What can hang from each mark
z849: z460
z354: z460 z511
z720: z511
z380: z511
z117: z460 z511
z460: z117 z242 z354 z755 z849
z511: z117 z354 z380 z720
z755: z460

Known rows, with every way that one mark hangs from another
z460{z117 z354 z849}: 52, 6, 11, -18, 14, -20, 7, 3, -1, -13, -58, 1, -38, -6, -47, -10, 25, -20, 31, 22, 9, -43, -1, 5, -10, -2, -20, 11, 22, 10, 6
z117{z460{z354 z755 z849}}: 10, -6, 7, 17, 22, -12, 31, 17, 2, 11, -21, 11, -38, 8, -31, -12, -13, 11, 19, 14, 60, 30, 27, 1, 10, 3, -7, -27, 14, 12, 7
z511{z117{z460} z380}: -19, -35, -2, -47, -65, -5, 28, -12, -42, 0, -18, 11, 7, 36, 18, 5, 22, -1, 9, -14, -25, 3, 17, -23, -2, 40, 15, -58, 31, 21, -4
z380{z511{z720}}: -20, -11, -20, -50, 31, 24, -44, 4, 7, -29, 24, 14, 26, 12, 31, 42, 7, 5, -34, 5, -23, -53, 13, 29, 18, -1, 16, 36, -60, 10, -30
z354{z460{z117 z849}}: 40, -22, -1, -27, -3, -5, 14, -25, 8, -38, -39, 9, -19, 11, -26, -3, 2, -4, 18, 13, -13, -66, -11, -21, -13, -4, -1, 37, 21, 5, -34
z380{z511{z117{z460{z354 z849}} z720}}: -1, 13, 35, 11, 29, -14, 20, 18, -24, -8, 32, 5, 16, 18, 20, 17, 3, 21, 13, -3, 25, -4, 15, 9, -25, 1, 18, -40, -30, -17, 25
z511{z117 z354{z460{z755}} z380 z720}: -50, 8, 11, 40, -13, 16, -3, 2, 45, 19, 41, 6, 27, -2, 47, 58, 14, 26, 12, -24, -2, 44, 25, -16, -11, -49, 6, -21, -13, -65, -4
z354{z511}: -17, 0, -42, -56, 1, -6, -23, -29, -6, -16, -16, 30, -21, -14, -3, 0, 12, -21, -24, 7, -47, -65, -12, 12, 12, 14, -18, 30, -32, 34, -21
z117{z460 z511{z380 z720}}: -11, -12, 11, -16, -37, 8, 12, 22, -23, -24, 20, 3, 44, 21, 67, 21, 17, 30, 5, 7, 3, 29, 28, 9, 1, 68, 49, 22, -14, -7, -10
z460{z117 z354{z511} z755 z849}: 14, 30, 34, 41, 43, -19, -15, 13, 12, 5, -27, 13, -58, -44, -33, -30, -9, 4, 24, 17, 8, -3, -14, 13, -16, -46, -51, 13, -7, -2, 22
z755{z460{z117 z354{z511}}}: -8, 28, -53, -5, 30, 10, 7, -20, -11, -21, -1, -8, -34, -32, -2, -25, 15, -11, 19, 6, -44, -3, -28, 8, -21, -28, -39, 12, -8, 17, 18
z720{z511{z117 z354 z380}}: -24, 30, 1, -6, -73, 9, 19, -39, 32, 16, -12, -5, -1, 1, 8, 40, 43, -28, -27, -34, -35, -8, 5, 2, -11, 8, -5, -27, 23, 8, -8
z380{z511{z117 z354 z720}}: -31, 5, -4, -31, 16, 15, -44, -3, 25, -7, 29, 3, 31, 17, 41, 56, 24, -5, -27, -8, -25, -20, 3, 10, 2, -17, 8, -25, -50, -36, -9
z117{z460{z242} z511{z354}}: 8, -17, -20, -11, -38, -4, 4, 5, -8, -9, 14, -8, 46, 9, 23, 6, 1, -29, -19, 6, 10, 18, -13, 5, 17, 61, 29, 14, 1, 6, 2
z354{z460{z117}}: 11, -36, -19, -38, -1, -1, -2, -30, -3, -25, -28, 5, -22, 17, -15, -11, -4, -6, 1, 13, -37, -63, -11, -18, -11, 3, 8, 26, 7, 16, -24
z380{z511{z117 z354}}: -22, -8, -14, -49, 1, 15, -28, -14, 22, -5, 14, 13, 13, 25, 3, 46, 22, -16, -23, -2, -40, -22, 0, -2, 14, -7, -3, -37, -45, -1, -16
z849{z460}: 13, -16, -24, -68, 4, 23, -11, -47, -7, 8, -39, 23, -2, 33, -32, -29, 11, -12, -15, -3, -19, -43, -10, -5, 26, 48, 2, 14, 3, 36, -33
z720{z511{z117{z460} z380}}: -27, -8, 15, -12, -82, -5, 40, -32, -31, 2, -9, 1, -6, 24, 17, 4, 10, 0, -32, -30, -32, 1, 16, -13, -24, 40, 23, -46, 46, 44, -3
z460{z354{z511} z755 z849}: -1, 40, 5, 21, 42, -9, 7, -9, 11, 9, -12, 22, -43, -44, -33, -16, 4, -7, 19, 4, 20, 2, 3, 16, -1, -33, -43, 14, -30, 13, 11
z460{z354{z511}}: -21, 24, -36, -10, 20, -11, -2, -31, -2, -5, -16, 24, -25, -29, -28, -2, 25, -41, 1, 7, -30, -41, -10, 24, 5, 5, -29, 18, -51, 25, -5
z511{z720}: -1, -19, -32, -59, 11, 11, -31, -6, 4, -22, -19, -3, 1, 14, 20, 32, 11, -5, -19, 5, -9, -64, 12, 23, 5, 10, 17, 29, -26, 8, -20
z354{z511{z117 z720}}: -37, 6, -9, -39, 6, -8, -24, -14, -20, -12, 12, -4, -8, -12, 37, 15, 5, 3, -11, -14, -41, -65, -5, 8, -28, 2, -9, 1, -41, -8, 4
z720{z511}: 0, 4, -35, -41, -22, 5, 0, -48, 20, -21, -31, -4, -27, 6, -19, 13, 6, -23, -52, -2, -26, -66, 8, 18, 2, 22, 7, 35, 4, 53, -22
z460{z117 z242 z354{z511} z755 z849}: 29, 44, 30, 49, 33, -39, -6, 35, -17, 11, -5, 3, -29, -64, -37, -38, -14, -21, 18, 1, 12, -1, -24, 16, -4, -51, -54, 20, 8, 2, 33
z849{z460{z354 z755}}: -1, 1, -3, 8, 38, 20, -9, -16, 12, 43, -25, 11, -21, 11, -52, -42, -11, 12, 4, -4, 22, 13, -6, 0, 30, 16, -15, -2, -1, 18, -4

Rows
-29, 3, -2, -5, -54, 1, 20, -39, 14, 1, -7, -5, -13, 30, 10, 15, 5, -16, -54, -18, -10, -15, 0, -2, -19, 25, 12, -48, 31, 16, 8 : z720{z511{z117{z460} z354}}
-21, 36, 21, 53, 2, 16, 9, 11, 65, 9, 31, 31, 34, -15, 35, 53, 20, 16, 22, -12, 39, 35, 35, 4, 12, -54, -5, 36, -5, -57, -25 : z511{z354{z460{z755 z849}} z380 z720}
38, 7, 37, 49, 29, -3, -16, 23, -25, 37, 1, -27, 11, -12, -39, -72, -33, 16, 8, 5, 18, 37, -35, -7, 12, 27, 6, 12, 15, 5, 28 : z849{z460{z117{z511} z242 z354 z755}}
6, -6, -27, -10, -35, 37, 6, 8, 16, -28, 6, -21, 24, -5, 42, 17, 35, 2, 24, 9, -23, 61, 1, -11, 3, 15, 1, 9, 8, -29, -8 : z755{z460{z117{z511{z354 z380}}}}
9, -30, -14, 4, 8, -10, -16, 0, -11, 0, 6, -13, 7, -9, -10, -22, -46, 0, -4, 5, -15, -24, -16, -15, 10, -36, 3, 25, 24, 19, -2 : z354{z460{z117 z242 z755}}
9, 27, 25, 14, -29, -24, 62, -32, -16, -4, -24, -17, -35, 11, -27, -9, 1, -11, -10, -18, 24, -11, 16, -3, -45, 27, 5, -37, 42, 32, 19 : z720{z511{z117{z460{z354 z849}}}}
-31, -17, 14, 21, -31, -15, 34, 16, -30, 35, -5, 3, -17, 15, -7, -1, -2, 21, 22, -10, 22, 67, 21, -19, -6, 4, 7, -84, 26, 5, 27 : z511{z117{z460{z354 z755}} z380}
10, 12, 25, 57, -18, 22, 31, -1, 50, 7, 20, 15, 23, -20, 13, 41, 9, 13, 25, 4, 23, 58, 33, -14, 12, -1, 0, 27, -8, -40, -41 : z117{z511{z354{z460{z755 z849}} z380}}
-18, -24, -7, -3, -36, -11, -6, 22, -23, 22, 17, -15, 20, 21, 11, -4, -21, -11, -22, -16, 22, 31, -11, -9, 19, -12, 4, -68, 30, -11, 31 : z511{z117{z460{z242 z755}} z354}
-39, 20, -19, 3, 42, 34, -31, -23, 59, -26, 56, 33, 49, 8, 38, 64, 20, -5, -28, 0, -23, -24, 3, 16, 13, -32, 24, 40, -72, -23, -34 : z380{z511{z354{z460} z720}}
25, -7, 1, 10, 18, -21, -26, 35, -24, 17, -18, -24, -14, -26, -37, -24, -21, -12, 3, 13, 13, 7, -19, 11, 10, -28, -17, 0, 17, 14, 33 : z460{z117 z242 z354 z755}
-34, 11, 30, 61, 2, 20, -21, 27, 64, 3, 20, 16, 17, -5, 42, 40, 9, 26, 4, -7, 9, 45, 17, 0, 2, -56, 4, 24, 3, -60, -1 : z511{z354{z460{z117 z755}} z380 z720}
3, 22, 36, 20, -31, -18, 52, 30, -29, 1, 1, 4, 14, 12, 21, 24, 38, 10, 45, -20, 32, 29, 33, -5, -26, 15, 12, -40, 20, -25, 20 : z511{z117{z460{z354 z849}} z380 z720}
7, 16, 59, 57, 56, 20, -37, 26, 19, 24, -4, -19, -2, 2, 0, -47, -26, 57, 16, 8, 34, 43, -14, 0, -13, 24, 15, 21, -10, -37, 24 : z849{z460{z117{z511{z720}} z354 z755}}
52, 7, 19, 14, 16, -7, -4, 0, -34, 25, -14, -24, 24, -3, -44, -70, 0, -14, 9, 5, -10, -2, -44, -8, 6, 55, 5, 25, 17, 14, 20 : z849{z460{z117{z511} z242 z354}}
7, -41, -22, -58, -51, -27, 13, -4, -75, -7, -2, -18, 18, 29, 5, -14, -14, -26, -15, -8, -12, -36, -15, -23, -8, 37, 25, -42, 32, 27, 12 : z511{z117{z460{z242}}}
16, 17, 16, 40, 17, -31, 9, 4, -9, -11, 14, 20, 2, -46, -6, -32, -30, 0, 4, -4, -13, -24, -29, -19, -16, -52, -32, 46, 13, 3, 5 : z354{z460{z117 z242 z755 z849} z511}
-25, -41, 9, 0, 2, 12, -30, 30, 4, -17, 15, -12, 14, 12, 57, 3, -53, 55, -18, 18, 36, 38, 23, 4, 4, 43, 49, 5, -19, -21, -4 : z117{z460{z755} z511{z720}}
-17, -5, -9, -1, 23, 18, -24, -25, 48, -24, 15, 36, 13, 14, -5, 28, 7, -14, -24, 17, -47, -18, -17, -5, 11, -32, 2, 24, -34, -7, -24 : z380{z511{z354{z460{z117}}}}
25, -6, 20, 27, -19, -10, 8, 32, 0, 2, 16, -10, 30, -2, 19, 0, -25, 1, -5, 10, 68, 53, 1, 5, 20, 24, 12, 8, 18, -22, 7 : z117{z460{z242 z755 z849} z511{z354}}
35, -25, 28, -30, 14, -13, -31, 21, 6, -14, -54, -6, -42, 7, -21, -9, -17, 19, 7, 23, 22, -22, 8, -6, 3, -26, -17, 5, 30, 4, -11 : z460{z117 z755 z849}
-26, -10, 6, 26, 15, -20, 7, 27, -51, 27, 50, -7, 17, 1, -6, -12, -41, 7, -12, -3, 9, 37, -6, -2, 11, -20, 13, -67, -15, 21, 36 : z380{z511{z117{z460{z242 z354 z755}}}}
-23, -16, -14, 11, 14, -4, 8, 10, -5, 9, -21, 4, -28, 17, -23, -13, -25, 11, 0, 16, 31, 29, 15, 6, 18, 12, 10, -27, 7, 18, 13 : z117{z460{z354 z755}}
78, 15, -21, 8, 6, -3, 45, 26, -46, -26, 12, -60, 19, -25, -9, -31, -1, -14, 41, 10, 2, 12, -23, -6, -15, 7, -11, 34, 21, 0, 20 : z755{z460{z117{z511} z242 z354 z849}}
39, 13, -65, -37, 13, 10, 46, -16, -11, -28, -16, -22, -16, -5, -27, 0, 27, -19, 35, 4, 9, -10, 7, 7, -2, -2, -22, 17, 5, 17, -12 : z755{z460{z354 z849}}
-24, 1, -21, -11, -52, 2, 29, -28, 15, 6, 8, 11, 22, 13, 6, 40, 43, -22, 12, -17, -41, -2, 12, -31, -6, 1, -2, -21, -1, -23, -24 : z511{z117 z354{z460} z380}
12, -30, 15, -26, 22, 15, -43, -4, 14, 21, -41, 13, -24, 20, -26, -57, -24, 29, -10, -3, 9, 1, -18, -12, 18, 6, -10, -5, 29, 15, -4 : z849{z460{z117 z755}}
31, 4, -29, 2, -47, 16, 12, 24, -13, -17, 30, -31, 53, -21, 44, 5, 26, -22, 13, -5, -28, 54, -18, -7, 5, 3, 3, 20, 24, -24, 3 : z755{z460{z117{z511{z354 z380}} z242}}
-58, 2, 9, 36, 37, 21, -32, -1, 53, 6, 72, 11, 34, 10, 43, 56, -23, 33, -22, -12, -10, 17, 13, -10, -10, -63, 14, -18, -52, -52, -11 : z380{z511{z117 z354{z460{z755}} z720}}
8, 3, -29, 2, 18, -9, -7, 17, -24, 21, 2, -19, -9, -21, -45, -2, -13, -28, -3, 8, 20, 0, 5, 23, 29, -15, -17, 5, 0, 28, 13 : z460{z242 z354 z755}
-8, 46, 9, 39, 26, -16, 1, -13, -33, 59, 26, 6, 6, -29, -34, -67, -21, -2, 4, -37, -13, 12, -43, -11, -2, -12, -36, -30, -9, 10, 27 : z849{z460{z242 z354{z511{z117}} z755}}
9, 4, 42, 52, 29, 0, 16, 43, 0, -1, 11, -20, 1, -7, 25, -1, -31, 52, 21, 14, 78, 48, 26, 14, -15, 25, 27, 10, -16, -29, 18 : z117{z460{z354 z755 z849} z511{z720}}
25, 2, -4, -9, 4, -16, 42, -9, -16, -9, -36, 10, -15, 18, -37, -5, 19, -19, 22, 9, 33, -9, 14, 4, 6, 31, 1, -3, 14, 17, -5 : z117{z460{z354 z849}}
-1, -39, -1, -4, 12, 3, -18, -11, 19, -8, -20, 1, -22, 10, -12, -8, -34, 27, -3, 15, -16, -17, 4, -24, 0, -29, 1, 17, 10, 9, -18 : z354{z460{z117 z755}}
